Known rows, with every step that occurs:
suzipog -> kenuv -> lesig -> fipod: [ -2  22 -17   8  36  -4 -18 -22  12  -7  18  10  11   7   3   5   8  12
  14  -7  27  -7  -5  -7  11  10 -11  12 -31  -8   0  11 -22   4  21  -3
  18  16]
vevu -> fipod -> miras: [ 14  27 -45   8  10  -8  -2 -40   2  43  28   5  17  21  22 -23 -16  -6
   5  -5  -2  -4  -7 -10  19 -15  23  -3   7 -20  70   5 -17   7  -3  10
 -22  23]
dezo -> kenuv -> buba: [  6  -9  -3  22   5  -3  22  13   6 -12   9  14  -7  25   0  21  14   6
  11 -25   0 -11  -2   0  44 -30 -55 -15  18   2   1   4 -11  -9  28 -10
   3  13]
zerig -> fipod: [ -3 -36 -33 -11   8  -4  -4   0  10  26   7  11  18  19  28  -7  27   9
  17 -22   6  -5  -4   2  38  14  11  -2   6  -8  29  -2 -11  10  -9 -13
 -12  12]
basu -> fipod: [ -3  -7 -17  18 -17  -3 -12  -5   3  21  27  -6  15  18   1 -11   2   2
   8 -15  12  -8  -4  -1  16  -6  10   1   0  -6  14   5 -15  12  -4 -18
 -11   1]
dezo -> fipod: [  5 -24 -16 -17 -10  -2  -8 -17   4  27   8   9  27  20  19 -14  20  16
   8 -27   4  -7  -1   1  34 -16  -9  -2 -10  -6  40  10 -20  15   0  -8
 -18   7]
lesig -> kenuv -> dezo -> fipod: [  2  25 -11 -43  22 -12  -6 -22   2   6   0  27  11 -15 -20  14   8   1
  19 -20   3  -6  -3 -18  24 -43 -17  -7   5 -15  18  29  -8  15  20  -1
  -6  27]
kenuv -> togak: [-11  15   0  18  18   1  12 -14  -2  12  15  18   2  38 -19  10  22  12
   9   1   3  -6  -4   5  45 -22 -10   8  -8  -7  36  -1 -10 -28   8   1
 -13  30]
suzipog -> kenuv -> dezo -> fipod -> voveb: [  4  14 -20 -10  52  -4  -4   3  11 -16   3  19  -1  -9  10  -2   5  10
 -38  12   1  -4  -7  -3  -6   4 -20   0  20 -18  -1  21 -19  23  25  11
  11  19]
miras -> kenuv: [  7 -40 -12 -40  11   2  -1 -12  32   1 -20  22  -7   7   6  10   4   8
  -3 -21   6  -4  -4  10  42   8 -28  -5   3 -14  12   2  -7  11  26  -2
   8  21]
basu -> fipod -> miras: [  4   8 -29  24 -15  -6 -11 -10   5  29  43  -4  12  15  -6 -15 -10  -9
   5  -9   3  -7  -9  -5  26  -7  37   0  13 -18  10   4 -18  13  -6  -4
 -21 -13]
miras -> kenuv -> dezo -> fipod -> baze: [  4 -10 -22 -33  15  -5   0 -14  22   3 -10  34   1  -3   0   5  11  11
 -12  -6 -11  -7  -2   4  -4   6 -31  -8   0 -18   9  22  -6   8  20  13
   9  15]
buba -> fipod -> miras: [  4  11 -13   9  -6 -12 -14  -3   6  19  18 -11   3  13  -4 -17 -11 -12
  -1  -8  -1  -7  -4   1  33 -71  14  -5  -5 -13  -2   1 -17   1  -9 -10
 -26   2]
zerig -> fipod -> basu: [  1 -22 -35 -33  -7  -8 -11  17   7  23   0  16  24  40  25   1  12   8
  10 -24  12 -11  -4  -1  37  40   0  -4 -11 -21  31   6 -16  10  -8 -20
 -10  -2]
vevu -> vuba: [  1 -28 -21 -46  38  11   5 -61  -2  30  -1   7   5  22  54 -22 -19   2
   6 -27 -12   1  -8  -2  42 -19 -14  -2  10 -19  22  -3 -16  12  11   1
  -4  25]
lonu -> fipod -> suzipog -> kenuv: [ 15 -13 -28  -9  11  -9  -4  46   6  25  12   1   3 -13  37   9   6   5
  18   7  -6  -5  -9  -5   1   9  39  -1   5 -22 -24   5 -21 -13  -2  -9
 -11   8]
miras -> kenuv -> lesig -> fipod: [  0  -1 -15 -19  16  -5 -18 -36  19  10  -2  22  18  13 -15  14   8  13
  35 -25  19  -7   0   1  23  18 -18   6 -39  -6   9   9 -12   2  16   0
  16  14]
dezo -> kenuv: [  4 -20   8 -20  -2   3   7  16  10  -6   5  21 -13  -8  -5  16  12  11
  14 -15   7  -9  -2   3  69 -29 -33 -11  -2  -3   2   7  -9  -1  26   0
   2  11]
basu -> kenuv -> dezo -> fipod -> suzipog: [ -4  -7  11  15  32 -10  16  -7   8 -12  18  13  -5  -9 -32   0   6   4
 -16  11 -20 -13  -4   0  17 -36  -1  -2  24  -2   7  24  -5  -4  17   6
   9  -9]
baze -> fipod -> togak: [ -2   4  -1  -4   5 -11  -7 -35  -9   8   2  11  22  18  -1  -2  15  15
  21  -9  -5  -3  -4   5  57  -7   8   8 -38   0  17  19 -24   4  -3 -11
 -13   9]
lesig -> fipod -> voveb: [ 13   9 -11 -15   6  -6 -26 -46 -10  17   7  -5  25  29   4  -2  -7   5
  14  15  17  -7  -7   5  30 -15  30   0 -24  -4   9   5 -18  22  -8 -24
 -17  12]
vuba -> mazi: [ 14 -34 -35  -2  14   9  13 -57  -6  12   3  -4   8   1  12 -17  16   9
  19  12   1 -15   0   8  23  -5 -29   3  40 -14  46 -13 -20   5   5 -33
   3   1]
lonu -> fipod -> basu: [ 14   3 -31 -26 -29  -7 -10  43  -1  41   9   3  22  11  32  12  -5   7
  20 -11  16 -14  -3  -9  11  25  12  -7 -19 -32   4   7 -20  -5  -5 -32
 -12   3]
dezo -> kenuv -> buba -> fipod -> voveb: [  8   6   5  28  15  -7  11  23  -1 -24   6   2  -3  29  -3  18   9   1
   9 -17   2 -10  -1   3  37 -51 -50 -18  14  10 -19   3 -12  -7  18 -13
  -1   8]
basu -> fipod -> mazi: [  6  -6 -30  25 -15   2  -2 -18  -8  14  21  -7  17  13  10  -1   5  -6
   7  -6   0 -10  -8  -4  27 -14  21  10  28  -3   6  14 -18  27 -10 -14
 -14 -12]
buba -> fipod -> togak: [ -7  28   5  -5   4  -6  -9   9  -2 -11  11  -7   4  34  -2  -8   0  -2
  11  -6  -3  -4   0   3  40 -79   0  -1 -16  -3 -16   5 -14  -8 -13 -14
 -16   9]
miras -> kenuv -> dezo: [  0 -16 -19 -33  23  -4   4 -13  26   6 -18  32  -9  -9 -12  12   1   9
 -18  -8  -7  -5  -2   5   7   5 -34  -4  12 -21  10  16  -5  10  26  10
  13  26]
suzipog -> kenuv -> dezo: [ -1   9 -21  -8  43  -3   4   0  18 -10   2  20 -16 -15   6   2   1   8
 -40  10   1  -5  -7  -3  -4  -2 -27   2  20 -24   0  18 -15  13  31   7
  15  29]
basu -> fipod -> suzipog -> kenuv: [  1  -9 -16  13   9  -9 -13  16   7   1  23  -2   2  16   3  -5  -2  -2
  -3   1  -3  -5 -11  -1   4   4  26   4   8  -9 -13  11 -22   3  -2  -1
  -8  -7]
dezo -> fipod -> suzipog -> kenuv: [  9 -26 -15 -21  16  -8  -9   5   8   6   5  13  14  18  22  -8  16  13
  -2 -11 -12  -4  -8   2  22  -5   6   1  -3 -10  14  16 -27   7   2  10
 -15  -2]
lesig -> fipod -> togak: [  1  37  -7 -25   0  -6 -17 -43  -8  11  20   4  19  36   3   4  -7  10
  28   5   3  -6  -4  -3  39 -29  27   8 -36  -6  -1  17 -19   5  -8 -13
 -19   5]
kenuv -> lesig: [ -9   0 -24  30   0   1  -4 -31   0  26  26  15  24  24 -27  -5  25   7
  42 -23  20 -10  -1  -2  30  -9  -9   8 -26 -10  46  -7 -11 -15  -1  -9
  14  24]
kenuv -> dezo -> fipod: [ -5  10 -26  -5   8  -9   2 -17  -4  32  10  23  17  -5 -11 -10  12  14
 -17  -2 -13  -9   0  -5 -14 -21 -18  -2   9 -19  34  26 -13  11   1   7
  -7  19]

Rows:
[  5 -14  -8 -18 -21 -18 -19 -24  -7  26 -14  10  30  21   3   2   2  15
   3 -18  12 -12  -4   4  39  27 -17   2 -57 -11  34  22 -29  12   3 -27
 -11   2]  baze -> fipod -> basu
[  0  21 -12 -38  23 -10   0 -23   5   3  -3  27  -2 -16 -27  18   3  -5
  15 -12   4  -6  -5 -15  28 -47 -16  -8  11 -20  16  22  -4   9  23  -6
   0  36]  lesig -> kenuv -> dezo
[  0  21 -34  -1   8 -11   3 -21  -2  38  22  24  15  -7 -16 -13   3   6
 -19   2 -20  -8  -3  -7  -6 -22   1  -2  18 -27  31  26 -15  11   1  17
 -14   9]  kenuv -> dezo -> fipod -> miras
[  7   9 -32  29  -2  -9  -6  -9  14  16  33  -1  10  27  -4  -4 -12 -10
   2 -18   0  -7  -8  -5  13   7  16  -4  23 -14  -2   6 -17  13   4  -1
 -13 -14]  basu -> fipod -> miras -> kenuv -> buba
[  8  -4  -7  -6  -9 -10  -1   4   3   0   9   7  28  51   9   1   4  10
  -3 -29   6 -17  -2  -3  27   2 -31  -7 -10  -9  29  19 -22   8  10 -18
  -7 -20]  dezo -> fipod -> basu -> kenuv -> buba
[ 10   0 -33  -2  11  -3  -2 -28  24  21  22  24   2  10 -21   0  -6  -7
  15 -15   0  -5  -9  -1  50   4  17   0   6 -29  19  -1 -12   2  14  19
   0   3]  fipod -> miras -> kenuv -> lesig
[ 13  15 -22 -27  -1 -11 -23 -51  10  32  15   6  12  12   2   3 -21   2
  14  -1   4  -7  -7  -2  33  -7  31   2 -25 -16   0  16 -21  17   6  -2
 -23  -3]  lesig -> fipod -> miras -> kenuv
[  9 -24 -23  15  32 -10  13  10  12 -11   0   9 -12  36  12   5   5  -3
 -17   4 -21  -5 -15   5   9  -8  -2  -1  28 -17  -3   2 -21 -12  12   0
  -2  15]  fipod -> suzipog -> kenuv -> buba
[  6  19   2 -29 -14 -14 -22 -26  -1  11   8  -1  20  34  -4  12 -22   8
   9   0  19 -18  -4  -4  30  -2   4   2 -47 -10   6  24 -20   9   8 -30
  -9 -15]  lesig -> fipod -> basu -> kenuv
[  1  13 -25  -3  21  -8  -1 -17  -9  22   9  21  20   2 -15 -11  11  10
 -20  10 -11  -7  -3  -1  -9 -17  -7  -4  18 -17  30  20 -13  17  -3   7
  -5  19]  kenuv -> dezo -> fipod -> voveb
[  6  -2  -3   7  -7  -9  13  10   9 -16   4   6   4  61 -10  15 -14  -4
 -16 -14   8 -21  -6   0  36   4 -38  -9   4 -19  22   9 -12  -5  21 -33
  10 -12]  fipod -> basu -> kenuv -> buba
[  2 -12 -19 -38  22  -6  -1 -12  23   9 -16  32   3  -8  -5   8   6  15
 -14 -15  -8  -5   0   3   2   8 -35  -5   6 -16  11  23 -10  15  22  15
   7  17]  miras -> kenuv -> dezo -> fipod
[  9   9 -16  -2  17 -17 -15 -29  -1  11   7  -1  11  32  14   7  -7   5
   6   8  -5  -7 -10  -1   0 -11  19   5 -20  -6 -12  18 -27   1   2 -12
 -17   5]  lesig -> fipod -> suzipog -> kenuv -> buba
[  5  15 -30  65   2 -16  12 -12   1  12  18 -15  11  61   7  -6  -2 -14
  -6 -22  -8  -9  -5  -1   0 -57 -25 -11  26  -6   8  -5 -17  -8  -2 -26
 -20  12]  kenuv -> buba -> fipod -> miras
[ -3  19 -27 -20  -2 -12  -2  -5  -6  30   6  26  21  10 -12  -4   2  13
 -21  -4  -9 -13   0  -7 -14  -3 -27  -3  -2 -28  35  31 -17  11   2   2
  -5   9]  kenuv -> dezo -> fipod -> basu
[  0  12 -20 -12  42  -5  -2   3  15  -8   4  21  -4 -14  13  -1   6  13
 -36   3  -1  -5  -5  -6  -9   1 -28   2  14 -19   3  25 -20  18  28  11
   9  19]  suzipog -> kenuv -> dezo -> fipod
[  3  -2 -21  59   6 -18  13   1  -3   4   4 -14   9  67   7  -2   6 -10
  -3 -19 -15  -9  -5   4 -10 -58 -29 -10  20   0   3  -4 -18 -18  -7 -29
 -17  16]  kenuv -> buba -> fipod -> suzipog
[  2 -18 -18   3  33  -7  -1   5  11  -6   9  17  -5  17  -8   3  11   1
   6   5 -10  -5 -13   2  21   0  14   8  -1 -18   2   3 -20 -16   7  11
   8  13]  fipod -> suzipog -> kenuv -> lesig
[  5 -30  -5  -1  19 -19 -13 -21   1   9 -11   9  11  -2   7  -1  13  13
   0  -1 -10  -3 -10   7  29  12  10   8 -34  -2   6  20 -31   3   6  -5
 -11   9]  baze -> fipod -> suzipog -> kenuv
[ -3   9  17  59  30  -9  25  -2   9 -41  21 -13  -6  45 -16   7   1  -8
  -2  -8  -8 -13  -3   2  33 -65 -23  -7  28  13 -12   4  -5 -16  17 -25
   7  -8]  basu -> kenuv -> buba -> fipod -> togak
[  4 -16 -19 -10  36 -11   6  12  11  -3  -1  21 -18   1  -4   2   2   0
 -26  21 -26  -4 -14   3   3  -9  10   3  21 -26  -5  14 -18  -7  11  16
   1  17]  fipod -> suzipog -> kenuv -> dezo
[ 10 -20 -21  -1  19 -11  -1   2   6   4   6  10  17  34  24  -6  17  10
  -5 -17 -15  -5  -8   0   9  -6  -5  -1   7  -7  13  14 -28   3   3   4
 -15  -1]  dezo -> fipod -> suzipog -> kenuv -> buba
[  1  -6   0  -3  18 -15 -15  24   8  -9  -3  -9  -7  12   6  -7  -2  -4
 -10   2  -8  -5  -7   6  12 -61   2  -1 -10  -5 -26   8 -21  -8  -4  -8
 -13   8]  buba -> fipod -> suzipog -> kenuv
[  9  31 -16 -19   8 -12 -21 -50   6  29  19   9  13  18  -6   8 -16   4
  18   3   3  -6  -7  -3  33  -7  30   6 -29 -13  -1  17 -21   6   7   4
 -25  -2]  lesig -> fipod -> miras -> kenuv -> togak
[  7  12  -1  30   7 -10  13  20   4 -12  16   4  -7  23  -4  17   4  -2
  10 -23  -4 -11  -2  -2  38 -54 -45 -16  14   3 -18   7 -14 -11  20  -7
  -7   2]  dezo -> kenuv -> buba -> fipod -> miras
[ -8   8  15  35  22  -5  -1 -36   6 -10  33   1  11  10 -38   6   8   5
  35  -4  17 -15  -2  -3  41 -27   6   8 -24  10  10   9  -6 -12  16 -14
  20  -9]  basu -> kenuv -> lesig -> fipod
[ -2   5   6  20  29  -8  15 -15  11  -8  27  12  -4 -13 -32  -2   0   1
 -17   8 -15 -13  -4  -3  25 -37   1  -3  28  -7  11  23  -4   2  21   8
   7 -13]  basu -> kenuv -> dezo -> fipod -> miras
[ 19  -7 -27  -1   4   0  -7  27  -6  28  14  -6  21   0  28   3   8   2
  25   9  13  -6  -6   0  19   6  40  -8  11 -17  -3  -9 -13   4 -12 -25
 -11  17]  lonu -> fipod -> voveb
